What can hang from each mark
A: G H R
H: A
D: A V
G: A P
P: C M
R: M
M: P

Each row was made from one small tree. Brackets hold a mark, then the marks that hang from it, in alphabetical order. Every link used is in the known rows. Write each row's tree.
Known rows
[D A]: 86; 144; 3; 193; -220; -287; -73; -50; -131; -152; 195; -9; -151; -239; 5; -84; -219; 123; -85; 136; 67; -46; -90; -126; 387; -305; -654; 311; 28; 134; 68; -8; 30; 185; 100; -291; -14; 140; -222; -218; 78; 347; -139; 122; 121; 87; 48; -234; -139; -47; 21
[D [A H] V]: -132; 16; 136; 206; -265; -277; 158; 108; -200; -211; 112; -253; 7; -263; 58; -417; -671; 28; -35; 99; 82; 89; 50; -180; 714; -522; -443; 197; 72; 161; 91; -33; 81; 329; 102; -247; 6; 344; -271; -328; -184; 353; -40; 56; -34; 182; 220; -124; -95; 51; -76
[P C M]: -64; 209; -1; -159; 354; -387; -179; -181; -79; -57; -188; 112; 201; -160; -80; -324; 187; 279; -254; 145; 114; -27; -310; 196; 224; -151; -217; 86; 19; -8; -54; 3; -7; 313; -15; -145; -114; -70; -345; -67; 40; 332; -215; -54; -236; 28; 132; -194; -75; -88; -40
[D [A [G P] H [R M]]]: -119; -51; 254; 219; -224; 154; 203; -11; 24; -87; 165; -122; -153; -152; 394; 163; 10; -267; -39; -39; 194; -13; 263; 197; 160; -330; -177; -187; -36; 168; 214; 92; -100; 180; 134; 86; 70; 366; -140; -349; -26; 183; 55; 97; 171; 94; 77; -87; 4; 127; 111
[D [A H [R M]] V]: -58; -142; 97; 209; -324; -302; 280; 17; -202; -130; 120; -349; -78; -295; 277; -140; -619; 10; 60; 122; 121; -82; 128; -233; 556; -359; -344; -56; -16; 171; 213; -18; 11; 86; 164; 70; 57; 409; -213; -408; -28; 359; -56; -30; 80; 179; 381; -202; -143; 84; 207
[H [A [G [P C]] R]]: 23; 96; 139; 22; 199; 29; -238; -116; -30; 160; -138; -106; 180; 18; 68; 267; -23; 100; -132; -96; 110; 309; -33; 242; -3; 137; 48; 115; 163; 83; -16; 5; -55; 137; -211; -82; -208; 176; -230; -142; 205; 131; -28; 25; -219; 68; -97; -105; 53; 55; -184
[R M]: 41; 181; -92; 233; -308; -219; 12; -104; -124; -157; 218; 45; -236; -245; 2; -116; 6; 56; -15; 132; 93; -284; -216; 13; 181; -287; -403; 96; -101; -106; 8; -39; -63; 138; 29; -175; 27; -10; -148; -194; -3; 254; -216; 129; -86; -83; 388; -164; -174; -72; 429
[D [A G]]: 41; 178; 86; 222; -141; -155; -146; -87; -22; -77; 203; -43; -32; -321; 37; 144; -183; -74; -41; -21; 166; 29; -31; 30; 163; -273; -478; 240; 27; 100; 89; 18; 47; 76; 62; -273; -7; 85; -233; -268; 98; 292; -82; 136; -23; 16; -25; -89; -36; -34; -241
[A [G P]]: 61; 238; 59; 192; -225; 109; -204; -23; -76; -89; 233; -51; 42; -119; 19; 39; 154; -25; -125; -49; 143; -25; -30; 383; 2; -270; -195; 267; -6; -56; 40; -30; -25; 193; 11; -240; -112; -96; -57; -133; 35; 131; -102; 228; -373; -42; 60; -18; 63; -39; -114
[A H R]: 15; -174; 91; 90; -151; -238; 33; -195; -129; -53; 123; 57; 174; -301; 73; -344; -481; -205; -6; -13; 124; -56; -187; -157; 301; -263; -128; -10; 59; -73; 23; 107; 21; 158; 56; -119; -52; 143; -37; -223; -43; 272; -134; 9; -120; 64; 240; -80; 47; -63; 100
[M [P C]]: -281; 178; -159; 22; 374; -306; -167; -116; -219; 2; -266; 69; 39; 73; -218; -213; -199; 258; -28; 126; 53; -104; -427; -125; 341; -94; -221; 360; 119; -8; -108; -44; -29; 220; 28; -133; -47; -95; -229; -91; 36; 282; -228; 37; -112; 227; -244; -43; -148; -50; 143
[G A [P C M]]: -22; 324; 80; -117; 119; -21; 8; -101; -166; -89; -108; 35; 132; 95; -191; -263; 481; 445; -319; 210; 123; 75; -1; 309; 246; -186; -181; 141; -42; 102; 139; -86; -100; 542; 165; 17; -185; -215; -210; -16; 21; 346; -189; 122; -94; 56; -155; -118; -137; 77; 2
[A [G P] R]: 171; 84; 169; 108; -215; 89; -201; -81; -68; 44; 222; -124; 199; -162; 220; 207; 41; -88; -147; -107; 164; -51; -21; 178; -47; -53; -134; 107; 13; -54; 57; 32; 0; 25; 47; -89; -83; -31; -26; -164; 263; 140; -86; 164; -327; -29; 65; -22; 97; -28; -121
[H [A [G P] R]]: 141; 28; 132; 141; -233; 118; -283; -100; -76; 89; 234; -107; 124; -109; 109; 257; 29; -113; -43; -139; 90; 342; 7; 209; -61; -63; 47; 80; 69; 36; 71; -69; 14; 80; -198; -159; -205; 229; -98; -161; 235; 138; -17; 150; -177; -161; -11; -14; 114; -9; -191
[D [A G H] V]: -153; 82; 162; 187; -196; -191; 8; 39; -124; -128; 150; -296; 33; -358; 129; -178; -556; -121; 26; -61; 216; 159; 137; 52; 539; -561; -217; 198; 85; 180; 106; -31; 98; 221; 62; -199; -24; 319; -256; -364; -154; 292; 83; 48; -202; 101; 150; -10; 33; -5; -380
[H [A [G [P C M]] R]]: -8; 109; 110; -193; 350; -12; -255; -126; 4; 177; -144; -48; 313; 6; 87; 152; 400; 110; -238; -93; 99; 426; -55; 409; -19; 53; 196; -107; 97; 100; 77; -53; 41; 168; -257; -5; -250; 191; -312; -112; 238; 176; -65; -44; -287; -66; -100; -94; 78; 63; -333
[G [A H [R M]] [P C]]: -96; 44; 129; 36; -61; 79; 316; -148; -105; -70; -128; -10; -92; 56; 96; -210; -29; 144; -28; 166; 149; -99; 178; 17; 263; -159; 14; -155; -46; 101; 196; 66; -258; 375; 219; 215; -40; -27; -55; -166; -145; 304; -30; 124; 101; 268; 80; -12; -146; 167; 501

Which tree is each row?
-121; -133; 37; 201; -149; -95; 269; -229; -146; -37; 34; -52; -93; -9; -183; -181; -132; -57; 267; 80; 152; -117; -172; -283; 325; -329; 1; -121; -92; 32; 200; -29; -42; 136; 252; 177; 15; -24; -30; -286; -43; 307; -225; 106; 216; 32; -170; 43; -147; 137; 520 | [G [A H [R [M P]]]]
-18; 155; 73; 77; 145; 102; -141; -124; -36; 116; -70; -89; -112; 32; 146; 368; 188; 169; -79; -24; 148; 132; 64; 256; -66; 99; 151; -78; 77; 73; 68; -32; -117; 73; -218; 53; -76; 230; -290; -196; 144; 118; 4; 26; -99; 42; 138; -97; -33; 6; 155 | [H [A [G [P C]] [R M]]]
-300; 198; -168; 109; 253; -233; -35; -116; -206; -59; -271; 21; -198; 87; -149; -64; 10; 186; 39; 175; 66; -242; -389; -57; 302; -108; -269; 193; 39; -18; -44; -59; -92; 162; 33; -6; 50; -89; -269; -168; 32; 269; -226; 22; -12; 234; -25; -90; -217; -32; 457 | [R [M [P C]]]
109; 264; 126; -41; -268; 87; 40; -59; -157; -154; 231; 33; 105; 18; -168; -308; 564; 242; -219; 210; 89; 101; 24; 316; 233; -392; -275; 114; -112; 90; 174; -107; -1; 450; 184; -116; -187; -232; -124; -89; 73; 294; -237; 269; -73; -179; -81; -71; -113; 122; 49 | [G A [P M]]
162; 37; 154; -26; -57; 43; -227; -122; -44; 106; 170; -96; 297; -127; 71; 175; 492; -9; -147; -101; 143; 418; -48; 449; -69; -92; 106; -101; 11; 59; 174; -63; 101; 85; -251; -115; -292; 236; -239; -182; 235; 161; -78; 51; -199; -302; -56; -86; 114; 47; -303 | [H [A [G [P M]] R]]
-85; 220; 48; -168; 261; -137; -81; -4; -126; -93; -123; 77; 216; 78; 19; -251; 431; 392; -383; 165; 72; 16; -120; 369; 244; -117; -271; 106; 29; 13; -27; -9; -23; 402; -21; -88; -136; -71; -304; -45; 24; 218; -172; 68; -207; 102; 36; -162; -90; -42; 10 | [G [P C M]]
97; 78; 189; -53; -32; 16; -244; -108; -15; 51; 179; -102; 372; -139; 188; 133; 472; -71; -235; -101; 180; 64; -43; 412; -78; -59; -44; -123; -25; -45; 131; -25; 56; 82; 42; 3; -142; -6; -95; -134; 276; 163; -126; 91; -386; -164; 29; -107; 85; -55; -250 | [A [G [P M]] R]
-55; -68; 232; -104; -45; 22; -49; -85; 12; 13; 108; -39; 429; -171; 218; -217; 322; -275; -169; -134; 216; 173; -29; 437; 20; -280; 163; -244; 0; 3; 169; 29; 40; 209; 34; 11; -152; 182; -98; -214; -9; 128; -19; 35; -305; -108; 69; -18; 192; -39; -286 | [A [G [P M]] H R]
-217; 164; 135; -202; 133; 48; 165; -80; -122; -150; -176; 107; 172; 92; -117; -576; 369; 206; -253; 206; 112; 186; 53; 315; 434; -434; -12; -27; -40; 109; 160; -3; -97; 744; 142; 7; -180; -57; -200; -81; -289; 310; -85; 105; -25; 91; -76; -5; -74; 189; 29 | [G [A H] [P C M]]
5; -116; 56; 129; -212; -206; 153; -159; -87; -98; 99; 13; -53; -316; 135; -236; -234; -224; 68; 33; 131; -167; -167; -86; 256; -258; -89; -192; -56; -91; 48; 82; -69; 62; 53; 61; 28; 190; -63; -278; -71; 230; -121; 8; 5; 25; 347; -122; -44; -26; 403 | [A H [R M]]
48; -37; 225; -93; -201; 29; 165; -126; -117; -57; 97; 4; 259; -69; -19; -387; 323; 21; -143; 106; 175; 164; 50; 190; 302; -343; -4; -196; -88; 62; 263; 44; -12; 491; 219; 64; -182; 11; -22; -156; -61; 300; -143; 148; -22; -112; -109; 3; -2; 168; 5 | [G [A H R] [P M]]
-112; -22; -57; 200; 7; -70; -144; -230; -78; 160; 110; -134; -126; -86; -39; 365; 18; -170; 303; -125; 124; 166; -278; -23; -5; -98; 127; -57; 0; 21; 61; -72; 9; -200; -158; -76; -53; 214; -168; -292; 247; 126; -145; 4; -14; -172; -87; 23; -27; 42; 159 | [H [A G [R [M P]]]]
-235; -200; -50; 130; -81; -186; 172; -140; -172; -13; 11; 1; -57; -110; 17; -217; -213; -169; 192; 49; 108; -162; -366; -246; 318; -314; -49; -77; -28; -38; 34; 19; -3; 31; 97; 60; 50; 130; -115; -294; -90; 207; -185; 34; 67; 112; -22; -60; -82; 3; 441 | [A H [R [M P]]]
103; 39; -24; 240; -194; -134; 105; -274; -190; 24; 87; -129; -116; 6; -201; 43; 35; 102; 234; 120; 161; -155; -206; -317; 202; -134; -202; -15; -108; 34; 147; -64; -62; 40; 319; 153; 34; -207; 18; -235; 225; 374; -290; 123; 142; 28; -137; 21; -264; 113; 544 | [G [A [R [M P]]]]
146; 66; 112; 260; -280; 199; -99; -121; -57; 46; 270; -124; -100; -108; 174; 385; 200; -81; 32; -50; 95; 144; 19; 255; -74; -102; 48; -88; -36; 43; 126; -111; -59; 2; -198; 1; -111; 281; -137; -234; 189; 124; -56; 117; -89; -209; 155; -92; -24; 49; 152 | [H [A [G P] [R M]]]
-283; -55; -30; 45; 201; -187; 252; -269; -171; 51; -303; -15; -49; 71; -148; -249; -223; 56; 218; 109; 182; -68; -181; -232; 384; -158; 68; -143; 7; 78; 153; 58; -153; 248; 273; 221; 46; -46; -118; -219; -151; 300; -192; 3; 185; 316; -86; 10; -182; 130; 472 | [G [A H [R [M [P C]]]]]
-192; 66; 254; 185; -261; 122; 78; 186; -149; -188; 192; -379; 96; -120; 239; -191; -301; -104; -132; -21; 142; 178; 322; 237; 552; -591; -255; 242; 63; 232; 207; -57; 2; 427; 111; -163; -45; 403; -215; -329; -199; 199; 92; 142; -207; 133; 103; 5; 26; 70; -363 | [D [A [G P] H] V]
336; 102; 135; 143; -396; 78; 46; -120; -186; -85; 245; -130; 69; -30; 24; 6; 16; 146; -113; 113; 94; -16; 77; -64; 176; -82; -331; 159; 3; 31; 188; -53; -87; 268; 247; -45; -112; -217; 18; -106; 198; 307; -188; 279; -45; -21; -69; -40; -81; 129; 168 | [G [A R] P]
-89; -106; 169; 190; -166; -159; 120; -153; 43; -28; 131; -71; -177; -389; 269; 128; -229; -363; 84; -60; 262; -34; 80; -34; 159; -336; -127; -200; -14; 167; 193; 114; -1; -39; 122; 40; 67; 352; -154; -389; -12; 318; 9; 1; 144; 45; 230; -89; 52; 64; 58 | [D [A G H [R M]]]
-15; -143; 161; 180; -188; -323; 168; 86; -233; -62; 82; -328; 188; -312; 241; -229; -766; -15; -32; 38; 139; 100; 86; -310; 639; -283; -443; 83; 102; 136; 162; 56; 85; 214; 181; -75; -18; 390; -187; -331; 33; 365; 5; -18; -53; 198; 212; -168; -37; 56; -119 | [D [A H R] V]
17; -115; 155; 21; -87; -178; -122; -195; 22; 47; 77; -54; 224; -360; 113; -158; -371; -428; 40; -186; 227; 53; -120; 44; 69; -280; 163; -74; 51; -57; 56; 149; 33; 35; -2; -107; -48; 90; 27; -254; -25; 172; -43; 36; -247; -19; 221; 32; 172; -73; -198 | [A G H R]
-145; -64; 196; 216; -224; -206; 162; -5; -92; -44; 218; -415; -21; -345; 351; 38; -505; -188; 128; -39; 235; 7; 170; -76; 374; -343; -122; -116; -62; 166; 192; 32; 5; 3; 159; 156; 75; 402; -202; -438; 24; 249; 63; -60; -84; 105; 323; -73; 5; 39; -90 | [D [A G H [R M]] V]
163; 7; -4; 219; -168; -110; -205; -253; 9; 102; 213; -107; -124; -301; 74; 340; -41; -169; 124; -99; 162; 161; -102; 63; -72; -107; 73; -74; -11; -33; 66; -23; 13; -162; -159; -57; -69; 242; -150; -272; 263; 215; -61; -5; -95; -195; 302; -120; 35; 6; 114 | [H [A G [R M]]]
